What can hang from each mark:
J_89: J_345
J_77: J_345
J_604: J_345
J_359: J_236 J_631 J_753
J_942: J_604
J_631: J_345 J_359
J_753: J_345 J_359
J_916: J_345
J_236: J_345 J_359
J_345: J_77 J_89 J_236 J_604 J_631 J_753

Each row was made from one small tree. Brackets hold a mark, then the marks that hang from it, in the order of their numbers. Every link used is in the known rows. Write each row's tree.
Known rows:
{J_631 J_345}: [ -9  -1   2  -1  16   0  19  -7  40  17  -9   6  -9  -3   9   0  -5   7
  12  -2   2   6 -12   2  -1 -12  -2   5  -7   2]
{J_604 {J_345 J_77 J_89 J_236 J_753}}: [  9  -6   1  16   3  23   7  17  35 -15 -12   2  -4 -15  17  26   6  -5
  -2   3  -7   2  -6   1 -21 -13  -8  -6   0   2]
{J_236 {J_345 J_89 J_604 J_631}}: [ -5  -2   5  27  13   1  -2  14 -13  -9 -16   9   9 -13  16   2  -2  -1
   6   3  11  13   9 -15   5 -10  -3   3  -7  14]
{J_236 {J_345 J_89} {J_359 J_753}}: [-13  -5   4  18  15 -13  24 -15  33   8 -15   3   6 -19  21   3  -2  -2
   5  -5  -3  -1  -1 -15  -2  -5   1   4  -8  18]
{J_631 {J_359 J_236 J_753}}: [-17  -9  -3  -1  25  -1  13 -16  -8  20   2   3  -9 -11   9 -15  -9   6
  15  -3   0  -6  -9   7   9  -6  14   8 -10 -15]
{J_89 {J_345 J_604 {J_753 J_359}}}: [-19  -1   1  30  10   5   4  31 -16  10   5  10   0 -21  11 -10  -3   7
  10   2   7  22   0   6   2  -6   3   8  -1  16]
{J_942 {J_604 J_345}}: [-13  -1  15   6  15  14  17   0  47  18 -15   1  -8  -3  20   9   2   2
  10   1   1   3  -4   2  -8  -6  -1   4  -6  -9]
{J_753 {J_345 J_236 J_604}}: [-17  -2   1   8   9  15  15  10   8  -2   6  13  -5  -9  16 -24  -3  -4
   8  11  -1  10  11  11 -10   0  -2  -4  -2   9]
{J_942 J_604}: [-16   0   7   4  10  10  15  -1  32  15 -10   7  -7  -2  15  -3  -1   0
   9   4   1   6  -6   9  -1  -7   1   5  -7   1]
{J_916 J_345}: [ -3  -2   2   8  18   1   9  -8  38   9   1   0  -8  -5  15  -5   4   1
  13  -2   4   1   0   2   0 -11  -3   7  -3   0]
{J_359 {J_631 {J_345 J_236 J_604}}}: [ -7  -2 -10   0  12   3  21  17  20  10  -6  10 -15 -10   5 -17  -7  -6
   6   6   3   3  11  -1  -6 -13   1   2   0  22]
{J_89 J_345}: [-19  -3   5   7  21   2  13  -9  24   9   8  11  -7  -6  16 -12   1  10
  11  -4   6  15   2   9   2  -1  -2   6  -3   9]
{J_359 J_236 {J_631 {J_345 J_77 J_89 J_753}}}: [  7  -7  -5   5   1   7  16   4 -27  -2  -7  12  -6 -16   4  18  -5  -7
   3  -4  -1  -6 -13  -6   2 -30   5  -2  -3  -7]
{J_753 {J_345 J_89 J_236 J_604} {J_359 J_631}}: [ -9  -2  -1  12  -4  11  29  17 -16  -1 -12  17 -15 -23  17 -27   4  -4
  -3   4  -1   4  34  -8 -10  -7   4  -2   7  11]
{J_77 {J_345 J_89 J_236 J_753}}: [ -3  -5  -5  32   0  16   9  34  13  -8  -8   3   4 -22  15  -5   1  -4
  -1   1  -7   5  12   8 -15 -14   0  -3  -3  11]
{J_942 {J_604 {J_345 J_77 J_631}}}: [ -2  -2  10  -2  11  22   2 -10  29   1 -21   1  -7  -1  14  18   5   5
   5   4   5   7  -8   0  -2 -13  -6   4  -6  -6]
{J_753 {J_345 J_89} {J_359 J_236 J_631}}: [-10  -5   8   4   4   5  30 -14 -43   8  -7  21 -15 -18  18 -16   2   4
   2  -9  -1  -4  25  -9   2 -14  11   4   3 -16]
{J_77 {J_345 J_604 J_631}}: [-15  -2   1  24  14  11  -4  21 -21  -1  -6   8   6 -16   8 -25  -3   9
   8   0   8  15  13  -1   5  -9   3   6  -7  12]
{J_631 {J_345 J_77 J_236 {J_753 J_359}}}: [  4  -1  -9   5   0  10  12  13  29   4 -10   1 -12 -16   4  15  -5   1
   1   6  -3   7 -16   8  -9 -21  -5   4  -1  14]
{J_359 {J_236 J_345}}: [-12  -3   7   9  24  -8  10 -12  -4   8   8   9   2  -4  18   4 -11  -2
   9  -6   6   1   1  -1   9 -10   7   6  -8  -1]
{J_345 J_77 J_631}: [ -3  -2   0  -2  14  12  -4 -13   6  -4  -7  10 -10  -2   8   1   2   8
   4   0   5  13  -7   0   4 -11  -6   4  -5   4]
{J_753 {J_345 J_77 J_604 J_631} J_359}: [-12   1   4   7   3  16   2  -2 -34  -5  -9  13  -5 -15  10 -15   0   9
   5   6   7  17   3  -1   4  -9  -2   4  -1   2]
{J_942 {J_604 {J_345 J_89 J_236 J_631 J_753}}}: [  8  -7   4  22   1  29   0  27  30  -1 -30   0  -4  -8  17  22   4  -2
   1  12  -8   6  12   1 -20 -16  -8   1  -5   2]
{J_604 {J_345 J_89}}: [ -3  -4  14  14  16  11  18  -2  39   4 -17   7  -5 -10  22  12   6   7
   7  -7  -2   1   4  -9 -10  -6  -3   1  -3 -10]
{J_604 {J_345 J_77 {J_753 {J_359 J_631}}}}: [ -5   0   4   3   6   7  12  11   3   7  -8   4 -18 -15  10  12   4   1
  -2 -10   4   6   0  -9  -7 -18   5   6   3   2]
{J_631 J_359}: [-21  -2   6  -1  16   4   7  -3  21  12  -2   2  -5  -7  10 -10   4   7
  11  -2   4   8  -7  12  -5  -4   2   3  -8  -4]
{J_89 {J_345 J_77 J_236 J_631}}: [ -1  -6  -7  -1  15  15   0 -12  20 -11   2  10 -11  -5  11  -5   4   7
   1   6   4  17   6  11  -1  -7 -10   4  -1  20]
{J_77 {J_345 J_753}}: [-17  -2   1  24   9   8   4  25   3   4   2   3   4 -16  10 -10  -4   2
   6  -6   1  12  -2   9  -5 -13   5   4  -6   6]
{J_236 {J_359 {J_753 {J_345 J_77 J_89 J_631}}}}: [ -9  -7   1   4   3  11  17 -30   0  -7 -19  10   0 -17  14  -5   6   7
   3   1  -8   3  -1  -9  -5  -7  -5  -1  -5   5]
{J_604 {J_345 J_236}}: [ -4  -4   6   3  20  12  16   0  58   7  -6   3 -14  -4  19   3   2   4
   6   0  -4   3  11   2 -14  -3  -4   3  -2   4]

Which tree is each row?
[-14  -5 -15  -7   6   7  24  -2 -10  -5   2  11 -22 -15  11 -33  -8 -12
   0   7   4   0   7   1   0  -4   6  -3   1  13] : {J_359 J_631 {J_753 {J_345 J_77 J_236 J_604}}}
[-10  -4   2  33   1  10   7  28  -3  -4  -8   4   8 -22  14  -3   1   1
   3  -6  -3   8   1   2  -7 -15   3  -1  -5   2] : {J_77 {J_345 J_89 J_753}}
[  3  -4  -8  -5  14  16  -1  -8  22 -10  -7   9 -13  -3   9  -1   1   3
  -1   6  -1  10   4   6  -5 -10  -8   2  -3  14] : {J_345 J_77 J_236 J_631}
[  3  -6   7  12  14  16  20   3  55   0 -16   6 -10 -10  23   9   7   3
   2   0  -7  -1  14  -5 -17  -5  -6  -1  -1  -2] : {J_604 {J_345 J_89 J_236}}
[-20  -1   0  33   8  10  -2  42 -17   0   6   5  11 -21   8 -16  -7  -2
   9   0   4  13  -2   7  -2 -11   6   1  -6  12] : {J_77 {J_345 J_604 J_753}}
[  4  -5   2  21  12   7  -6   0 -48 -20  -7  13  13 -15  13  13  -6  -6
   4   4  10   3  -3 -13  13 -17   0  -1  -6   3] : {J_359 {J_236 {J_345 J_77 J_89 J_604 J_631}}}
[  0  -5  -1  21  -1  11  18  15  46   5 -15   5   6 -18   9  18   3  -2
   4   8 -17   3  -2   3 -25 -16 -11  -3  -4  22] : {J_631 {J_345 J_89 {J_236 J_359} J_753}}
[  0  -2  -1  17  17   8  -8   9   0   1  -4   3  -2  -6  10 -12   1   3
  14   6   8   8   8  -4   4 -13  -4   8  -4   8] : {J_916 {J_345 J_604 J_631}}
[-13  -1  -1  37   5  11  -9  43 -43   5 -10   5   6 -25   4 -17  -5  10
   5   1   5  19  12  -1   2 -16   6  10  -4  15] : {J_77 {J_345 J_604 J_631 {J_753 J_359}}}
[ 10  -3   0  11   5  10  10 -11  29 -11  -9   1  -3 -13  16  10  10  -4
   5  -1   3  -4 -11  -2   0 -16  -7  -1  -1  -4] : {J_916 {J_345 J_77 J_89}}
[ -1  -5   4  26   5  10  10  13 -29   9  -9  14  -2 -20  13  11  -4   5
   6  -4  -8   1   2  -4   0 -17   8   6  -2 -12] : {J_345 J_89 {J_753 {J_359 J_236}}}
[-10  -3  -2  11  17  13  -5  -1 -16 -10   4  13   1 -10   8  -9   0   8
   8   5  13  22  -4   4   9  -6  -7   3  -3  17] : {J_89 {J_345 J_77 J_604 J_631}}
[-14  -9  -4  10  10   3  29  -4 -54   4  -2  20 -11 -20  15 -30 -10  -6
   8  -1   1  -9  15 -14  10  -8  15  -1  -2 -10] : {J_359 J_236 J_631 {J_753 {J_345 J_89 J_604}}}
[  1  -2 -11 -15   8   4  22  -7  34   2  -6   7 -22  -7   5  -2  -2  -6
  -2   1   3   0  -1   2  -6 -18  -3   0   1  16] : {J_359 {J_631 {J_345 J_77 J_236}}}
[  8  -5   4   6   9  21  18  -4  49 -12 -15   5  -9 -12  20  18   9  -1
  -2   1  -5  -2   0  -3 -15  -8  -9  -6   1  -1] : {J_604 {J_345 J_77 J_89 J_236}}
[ -4  -2  14  27  -2  18  16  24  22  14 -30   0  -4 -18  20  24   4   2
   4   2  -4   4  -1  -5 -12 -15   0   5  -2  -9] : {J_942 {J_604 {J_345 J_89 {J_753 J_359}}}}
[ -9  -7  12  -2  27  12  -4 -12 -11  11  -6   1  -2  -3  11   3   3  14
  14  -3   2   1   7   1  -2 -11   3   7  -9 -20] : {J_604 {J_345 {J_631 {J_359 J_236}}}}
[ -9 -12  -5  17  16   6   6  -4 -38   5 -16   0   3 -24   9 -20  -4  12
   9  -6   1  -6   8  -2   9 -14  13   6 -10 -15] : {J_77 {J_345 J_89 {J_631 {J_359 J_236 J_753}}}}
[ -8  -9   6   7  12  14   9  -2  25  14 -38  -8  -6 -13  15   4   4   8
   9   4   2  -2  -2  -5  -4  -9   2   6 -10 -15] : {J_942 {J_604 {J_345 J_89 {J_631 {J_359 J_753}}}}}
[-15  -1   1  12  15  10   7   1   0  -7  11  13   1 -14  11  -9   0   2
   9   4  12  16 -12   8   8  -2  -4   0  -2  16] : {J_89 {J_345 J_77 J_604}}
[  0  -5  -5  10  -6  13  16  12  13 -11  -8  12  -4 -20   9  11  10 -12
  -8   2 -14   2   8  -2 -23 -15  -6  -6   2  26] : {J_345 J_77 J_89 {J_236 {J_359 J_631}} J_753}
[  0 -10  -8  11  12   8  16 -10  33   4 -23   8  -7 -16  14  -6   3   7
   2   5 -16   1  18  -9 -10  -5  -5   5  -5  22] : {J_345 J_89 {J_236 {J_359 J_753}} J_631}
[  5  -4  -1  16   3  15 -11   8 -14 -17 -15  -5   8 -18   7   0  13  -1
   9   9   9   2  -8   0   0 -17  -8  -2  -4   0] : {J_916 {J_345 J_77 J_89 J_604 {J_631 J_359}}}
[  8  -3 -10  22  -5  20   8  33  12 -14 -12   6   3 -21   5  16  -5 -11
   3  15  -3   5 -20   4 -11 -19  -8  -8  -3  15] : {J_631 {J_345 J_77 J_89 J_236 J_604 J_753}}
[-10  -1  -1  -2   1   1  16   1  13   7  -3   7  -3 -13   0  13   2  -4
   3  -3  -5   5 -15  -2 -12 -22  -3   1  -3  20] : {J_236 {J_359 {J_631 {J_345 J_77 J_753}}}}
[ -5  -2  -6   8  13   9  16  16  34   8  -5   7  -6 -10   7  -8  -9  -1
  11  11   0   6  -2   5  -5 -10  -5   1  -4  16] : {J_631 {J_345 J_236 J_604}}
[ -6  -6  12  10  15  14   1  -1  19   3 -25  -2  -1  -9  15   7  13  14
   8  -3   2   6   7  -6 -12  -9  -4   2  -6 -13] : {J_604 {J_345 J_89 {J_631 J_359}}}
[ -6  -5  -8   9   9  15   2   9  21 -10  12   7  -6 -11  12   3   0  -3
   2   6   1  16  -7  18  -9  -8  -6  -1  -1  21] : {J_89 {J_345 J_77 J_236 J_753}}
[ 11  -6   2  24   5  20   2  24  19   1 -28   3 -10 -16  16  16   6   9
  -2   2  -9  10  22  -9 -18 -16  -6   7   1   3] : {J_604 {J_345 J_89 J_236 J_631 {J_753 J_359}}}
[ 14  -7  -8   4   3  17  -7  -4  23 -17 -17  -8  -3 -14  10   4  16  -2
   1   9   1  -2   3   8 -10 -18 -11  -1  -1   3] : {J_916 {J_345 J_77 J_89 J_236 {J_631 J_359}}}
[ -3  -1  -4  -1  10   2  22   0 -39  12  -3  14 -12 -19   1  -3  -8   0
   6  -1   8  -4  -6 -10  13 -22   9   7   1   0] : {J_753 {J_359 J_236 {J_631 {J_345 J_77 J_604}}}}
[  8  -2  -3   1  14   9  -7 -17  16  -7  -6  -1  -8  -4   9   3   6   3
   7   1   6   5  -6   0   4 -18  -8   6  -3   3] : {J_916 {J_345 J_77 J_631}}
[-11  -1   4  -6   9  15   2 -20  -7  -9  -4  12  -8  -2  12  -8   3   7
   4   1   4  14  -2   5  -1  -9  -5   0  -5  -4] : {J_753 {J_345 J_77 J_631}}
[ -1  -5  -7  11  14  12 -11  17  14  -3  -5  -7  -1 -10   6 -17   6  -1
  12  14   5   5  13  10  -7 -12  -6   5  -3  13] : {J_916 {J_345 J_236 J_604 {J_631 J_359}}}
[  6  -5  -1   8   4  19   6 -12  27 -13 -18  12   1 -14  11  11  12   3
  -4   6 -13   5   9  -2 -16  -9 -14  -3  -1  22] : {J_345 J_77 J_89 {J_236 J_359} J_631}
[ -5  -7 -10  11   2  17  23   2   4 -15  -8  11  -8 -22  16 -18  -5  -8
   2  12  -2   0  -3   1  -3  -2  -1  -9  -1   4] : {J_359 {J_753 {J_345 J_77 J_89 J_236 J_604}}}
[-16  -9  -4   8  20   9   7  -9 -51   6   2  16  -7  -9  10 -28 -15   6
  16   5   2   3   8  -4  13  -6  10   6  -8 -10] : {J_359 J_236 {J_753 {J_345 J_604 J_631}}}
[  8  -3  -3  31  -1  15  -3  27  -3 -18  -3   1   9 -21  10  12   4 -13
   8   8   3   1 -18  -1  -3 -19  -5  -4  -2   5] : {J_916 {J_345 J_77 J_89 J_604 J_753}}
[ -8  -5 -17  -5  11   5  14   6  26   5  -9  -6  -8 -19   1 -11 -10  -4
  10  13   5  -1 -25  10  -1 -10   0  -1  -7  11] : {J_631 {J_345 J_77 J_236 J_604} {J_359 J_753}}
